In the rows, 100 means zero.
Known rows, with every way that one mark hangs from another
{musi fogel {ladal zino}}: [ 56, 116,  81,  91, 132, 110,  73, 105, 112,  91,  79, 131, 122, 115, 112,
 103, 127, 122,  94, 116, 121,  87, 138,  44, 134,  77,  94,  87]
{toso {ladal fogel nafen} zino}: [ 73, 109,  63,  79, 137,  43, 103,  82, 111,  63,  83, 129,  94, 118,  86,
  96,  84,  77,  83,  86,  62, 101,  96, 134, 158,  82, 107, 109]
{musi {fogel ladal}}: [ 85, 107,  99,  92, 113, 102,  47,  99, 126, 118, 102, 115,  88,  95, 105,
 107, 107, 106,  95, 111, 117,  90, 113,  97, 133,  79, 131,  89]
{toso zino}: [ 84, 103,  93,  77, 124, 107,  83,  92, 117,  84,  90,  96, 104,  97,  92,
 101,  89, 126,  99, 116,  83,  99,  92, 114, 109,  91,  99,  99]
{toso {ladal febe}}: [105, 106,  68, 109,  86,  72,  85, 112,  87, 117, 116, 110,  73,  87,  94,
  97,  89,  74,  92,  95,  91, 105, 121, 123,  95, 117, 120,  92]
{zino {ladal febe}}: [ 97, 107,  95, 105,  95,  91,  83, 119,  82, 103, 110,  96,  63,  95,  89,
  94, 110,  42,  94,  71,  87,  97, 143,  92,  98, 107,  99,  91]
{musi {ladal gotuduz toso}}: [ 67, 124,  74,  95, 115,  98,  95,  84,  88, 104,  76, 100,  87,  97, 108,
 100, 116, 102, 115,  65,  81,  91, 126,  80, 112,  85,  82,  83]
{fogel {musi {ladal gotuduz nafen}} toso}: [ 87,  84,  88,  84, 115,  67, 102,  80, 103, 101,  92, 113,  91, 102, 100,
  97, 120,  97, 107,  89,  92,  93, 111, 142,  94, 129,  72, 111]
{ladal febe zino}: [ 92,  93,  87, 110,  89, 117,  77, 122,  89, 125, 124, 128,  87,  95, 102,
  86, 133, 123,  93, 100,  79, 100,  98, 105,  75,  99,  89,  92]
{nafen {ladal febe fogel toso zino}}: [ 68, 109,  74, 131, 135, 100,  80, 152,  69, 108,  92, 148,  47,  95,  81,
  84, 162,  82,  97,  43,  51,  85, 104,  78, 128,  48,  84,  78]
{zino {ladal febe fogel}}: [ 80, 113,  92, 102, 111,  89,  83, 121,  75,  93, 102, 117,  47, 103,  87,
  88, 123,  36,  87,  48,  77, 101, 131,  91, 123,  92,  98,  92]
{febe ladal}: [102, 128,  90,  98, 125, 116,  94,  91, 123,  94, 102, 104,  82, 107, 104,
 113, 117,  96, 101,  98,  89,  93,  97, 127, 118, 103, 116,  88]
{ladal {fogel musi toso} nafen}: [ 91,  58, 106,  90, 131,  74, 115,  96,  97,  82, 103, 137,  80, 109,  87,
  97, 125,  81,  98,  69,  93,  94,  79, 146, 122, 101,  82, 126]
{febe {ladal fogel gotuduz nafen}}: [ 76, 149,  75, 101, 114,  73,  95,  67, 103,  94, 105, 136,  69, 125, 100,
  94, 133,  82,  91,  68,  61, 103,  64, 144, 129, 114,  97,  90]
{zino {ladal musi toso}}: [ 87,  86,  99,  86, 124, 113, 113, 115,  89,  76,  91, 101,  60,  86,  94,
  99, 130,  49, 111,  66,  66,  89, 136,  67, 126,  74,  81,  92]
{fogel {musi {ladal febe zino}}}: [ 92,  87,  80,  88,  93, 128,  72, 126, 103, 126,  94, 146,  84,  92, 101,
  91, 145, 105,  93, 104,  92,  98, 136, 110,  69, 106,  93, 105]
{nafen ladal}: [104, 120,  96, 118, 113,  77,  94, 129,  98,  99,  79,  96,  85,  97,  82,
  99, 105,  70,  97, 101,  86,  92, 114,  84, 113,  90, 104,  89]
{febe {ladal fogel musi}}: [ 96, 128,  86,  85, 126, 137, 100, 102, 114,  77,  89, 139,  41, 104, 104,
 104, 140,  87,  95,  96,  67, 103,  74, 121, 133,  99, 113,  89]
{musi {fogel {ladal gotuduz nafen}}}: [ 77, 122,  88, 100,  87,  63,  50,  76, 118, 129, 114, 126,  91, 104, 103,
  92, 111,  97,  94, 104,  98,  98,  91, 117, 122, 105, 115,  92]
{musi {ladal fogel gotuduz}}: [ 62, 142,  74,  89, 110,  90,  87,  86,  91,  99,  68, 120,  78, 109, 108,
  90, 119, 107,  95,  76,  84, 105, 104,  92, 123,  97,  87,  84]
{toso {ladal febe gotuduz musi nafen}}: [109, 113,  56, 105,  45,  53,  95,  97,  78, 122, 130, 135,  52,  84,  94,
  76, 105,  61,  92, 109,  61, 118,  94, 145,  76, 153, 102,  94]
{zino {ladal {fogel toso} musi nafen}}: [ 90,  74, 104,  87, 150,  70, 126, 106,  87,  45,  94, 117,  49, 111,  87,
  91, 133,  35,  96,  59,  65,  90, 104, 102, 151,  90,  69, 105]
{ladal fogel}: [ 82, 106,  96,  97, 114,  97, 101, 101,  94,  91,  90, 122,  84, 108, 100,
  97, 114,  95,  93,  76,  90, 102,  87,  98, 125,  84,  97, 100]
{toso {ladal gotuduz}}: [ 82, 120,  70,  97,  84,  44,  88,  83,  93, 124, 109, 100,  94,  89, 103,
  89,  94, 129,  94, 108,  72, 107,  98, 118, 105, 117,  96,  83]
{zino toso}: [ 78,  70, 102,  93, 141, 105, 106, 114, 105,  76,  84, 109,  84, 106, 102,
  97,  98,  97,  98,  87, 102,  90, 105,  82, 111,  97,  96,  92]
{ladal fogel musi toso}: [ 80,  90,  91,  89, 118, 130, 114, 111,  83,  78,  86, 137,  51,  90, 100,
  96, 134,  82, 108,  66,  68,  99,  85,  85, 132,  68,  92,  99]
{musi {ladal febe gotuduz nafen}}: [ 93, 136,  66, 111,  69,  76,  89,  91,  81, 115,  97, 119,  77, 109, 100,
  87, 106,  45,  98,  77,  88, 106, 124, 121,  77, 137,  97,  98]
{gotuduz ladal}: [113, 127, 101,  93, 116, 119,  80,  79, 110,  98,  99, 104,  97,  98, 113,
 113,  94,  94, 103,  90,  95,  91,  85,  93, 127,  84,  93, 104]
{gotuduz {ladal fogel}}: [ 96, 136,  98,  89, 131, 113,  81,  80, 103,  87,  88, 126,  82, 105, 113,
 109, 108,  89,  96,  69,  84,  95,  72,  90, 152,  69,  92, 103]

Rows
[ 90, 125,  59, 109,  65,  56,  70,  98,  77, 137, 126, 111,  68,  80,  99,
  84,  96, 107,  94,  99,  74, 113, 103, 135,  81, 136, 107,  80]
{toso {ladal febe gotuduz}}
[108, 105,  80, 124,  96, 120,  92, 154,  72, 106,  94, 121,  26,  70,  80,
  94, 129,  38, 111,  78,  66,  94, 119,  87,  94,  87, 106,  85]
{nafen {ladal febe musi toso}}
[ 80,  97,  89,  84, 172, 101,  88, 133, 105,  58,  68, 111,  37,  86,  73,
  95, 121, 113,  98, 108,  52,  89,  75, 110, 153,  71,  85,  88]
{nafen {ladal {fogel {toso zino}} musi}}
[ 50,  90,  90, 106, 178,  85,  93, 152, 100,  71,  59, 143,  63, 114,  87,
  83, 146, 109,  83,  72,  60,  82,  99,  50, 149,  56,  74,  75]
{nafen {ladal fogel {zino toso}}}
[ 90, 107,  98, 101, 112,  78,  86, 134, 100, 106,  70, 137,  62,  93,  78,
  95, 129,  69,  89,  88,  81,  99, 102, 104, 120,  89, 105, 104]
{nafen {ladal {fogel musi}}}
[ 41, 110,  92,  52, 120,  76,  57,  86, 109,  97,  88, 124,  71,  91,  85,
  81, 125, 123,  85,  86,  49, 107,  99, 121, 122, 101,  76,  97]
{toso {zino {ladal {fogel musi} gotuduz}}}
[ 60, 124,  74,  99, 135, 115,  80,  84, 105, 116, 116, 123,  84, 100, 108,
  96, 167, 168, 109,  76,  41,  86,  77, 114, 114,  80,  71,  68]
{febe {ladal gotuduz toso zino}}
[108,  80,  96,  84, 114, 138,  83, 112, 118, 110,  96, 116,  50,  74, 108,
 104, 131,  97, 111,  83,  60,  88, 100, 114, 117,  59, 112,  92]
{fogel {ladal musi toso}}
[ 77,  76,  93,  75, 148,  98,  87,  90, 113,  52, 105, 118,  87, 102,  89,
 101,  98, 105, 105, 133, 103,  92,  82, 110, 136, 108,  92, 108]
{ladal {musi {fogel {toso zino}}} nafen}
[ 83,  96,  91, 110, 114, 102,  90, 121,  71,  99, 109,  97,  58,  90,  88,
  98, 120,  32, 108,  36,  77,  87, 152,  83, 111,  79,  93,  88]
{zino {ladal febe toso}}
[ 79,  88,  98,  83, 169, 128,  78, 101, 120,  75,  92, 129,  96, 108, 119,
 100, 122, 138,  94,  85,  76,  79,  82,  60, 137,  65,  65,  88]
{gotuduz {ladal {zino toso}}}
[ 77,  99,  82, 114, 112, 119,  90, 116,  67, 106, 104, 133,  50,  94,  93,
  95, 126,  64, 105,  34,  82,  97, 100, 103, 115,  75, 102,  94]
{ladal febe fogel toso}
[ 77, 102,  92,  88,  74,  61,  94,  79,  92, 114, 103, 152,  83, 107,  93,
  79, 127,  92,  90,  81,  72, 114,  69, 139,  92, 125,  83, 116]
{ladal {fogel musi} gotuduz nafen}
[101,  71,  99,  94, 132,  90, 129, 102,  90,  62, 101, 130,  57, 108,  95,
  93, 125,  71, 102,  79,  78,  97,  68, 125, 132,  97,  78, 111]
{ladal {fogel toso} musi nafen}
[ 67, 131,  69,  68, 134, 140,  72,  78, 121,  88, 100, 115,  51,  82,  99,
 102, 134, 151, 114, 103,  34,  96,  68, 138, 116,  98,  92,  75]
{febe {ladal gotuduz musi {toso zino}}}
[ 74,  79, 105,  71, 179,  83,  86,  99, 111,  58,  93,  66,  87,  98,  84,
 103, 101, 115, 102,  87,  69,  80, 118, 106, 144,  79,  72,  90]
{fogel {toso {zino ladal}}}
[ 64,  98,  97,  97, 146,  31, 106,  82,  76,  71, 105, 103,  67, 117,  89,
  84, 129,  71,  95,  42,  62,  91,  93, 112, 145, 101,  55,  93]
{zino {ladal {fogel toso} gotuduz nafen}}
[ 61,  96,  96,  79, 180, 127,  78, 101, 113,  68,  84, 151,  78, 116, 117,
  96, 135, 134,  88,  65,  66,  81,  67,  57, 160,  49,  62,  89]
{gotuduz {ladal fogel {zino toso}}}
[ 84,  59, 109,  82, 138,  99,  96, 106,  98,  95,  99, 125,  71,  92,  93,
 100, 130, 124,  99,  80,  93,  95,  76, 134, 118,  93,  85, 112]
{ladal {fogel musi toso}}
[ 86, 138,  69, 104,  74, 103,  71, 100,  82, 130,  95, 108,  68,  93, 103,
  90, 108,  90, 100,  89,  91, 107, 125, 109,  76, 130,  98,  83]
{musi {ladal febe gotuduz}}
[ 90, 124,  92, 109, 102,  97,  77, 137,  99,  90,  85, 124,  68,  88,  84,
  98, 115,  69,  97, 136, 111,  97, 113,  54, 128, 103, 115,  87]
{nafen {ladal {musi fogel}}}
[ 53,  73,  84,  99, 142, 123,  83, 138,  86,  89,  99, 156,  51, 109, 101,
  78, 141, 116,  84,  64,  72,  95,  90,  81, 111,  82,  80,  83]
{ladal febe fogel {zino toso}}
[ 78,  71, 105,  75, 145, 110, 109, 127, 104,  53,  78, 107,  50,  98,  96,
  91, 117,  56,  95,  85,  78,  90, 135,  57, 124,  99,  82,  86]
{zino {ladal musi} toso}
[106,  79,  91, 100, 102, 107, 132,  99,  91,  75, 101, 126,  78,  99,  97,
  97, 119,  47, 114,  75,  77,  95,  98, 101, 109,  90,  89, 113]
{ladal musi nafen toso}
[ 91, 111,  92,  87,  77,  63, 109,  89,  89,  87, 109, 110,  70, 101,  95,
  78, 123,  48,  95,  93,  58, 106, 111,  97, 100, 128,  70,  97]
{zino {ladal gotuduz musi nafen}}
[ 73, 116,  69, 106, 129, 127,  94, 115,  73,  95,  73, 131,  50, 102,  99,
 103, 125,  41, 106,  29,  88,  92, 135,  88, 128,  66, 106,  92]
{musi {ladal febe fogel toso}}
[105, 107,  96,  95, 124, 144,  52, 102,  90,  94, 128, 125,  46,  75, 108,
 111, 112, 101, 109, 111, 118,  89,  79,  94, 129, 109, 100,  93]
{gotuduz {ladal febe {musi {fogel toso}}}}
[ 71,  87,  87,  88, 152, 114,  69, 109,  91,  86, 106, 111,  50,  94,  84,
  95, 108, 127,  98,  77,  73,  96,  74, 143, 123,  88,  93,  95]
{ladal febe {fogel {toso zino}}}
[ 60, 125,  63,  82, 136,  85,  94,  69, 103,  76,  71, 107, 102, 111,  95,
  97, 102,  87, 111,  70,  63,  90, 120, 109, 125,  84,  79,  97]
{musi {ladal gotuduz nafen {toso zino}}}
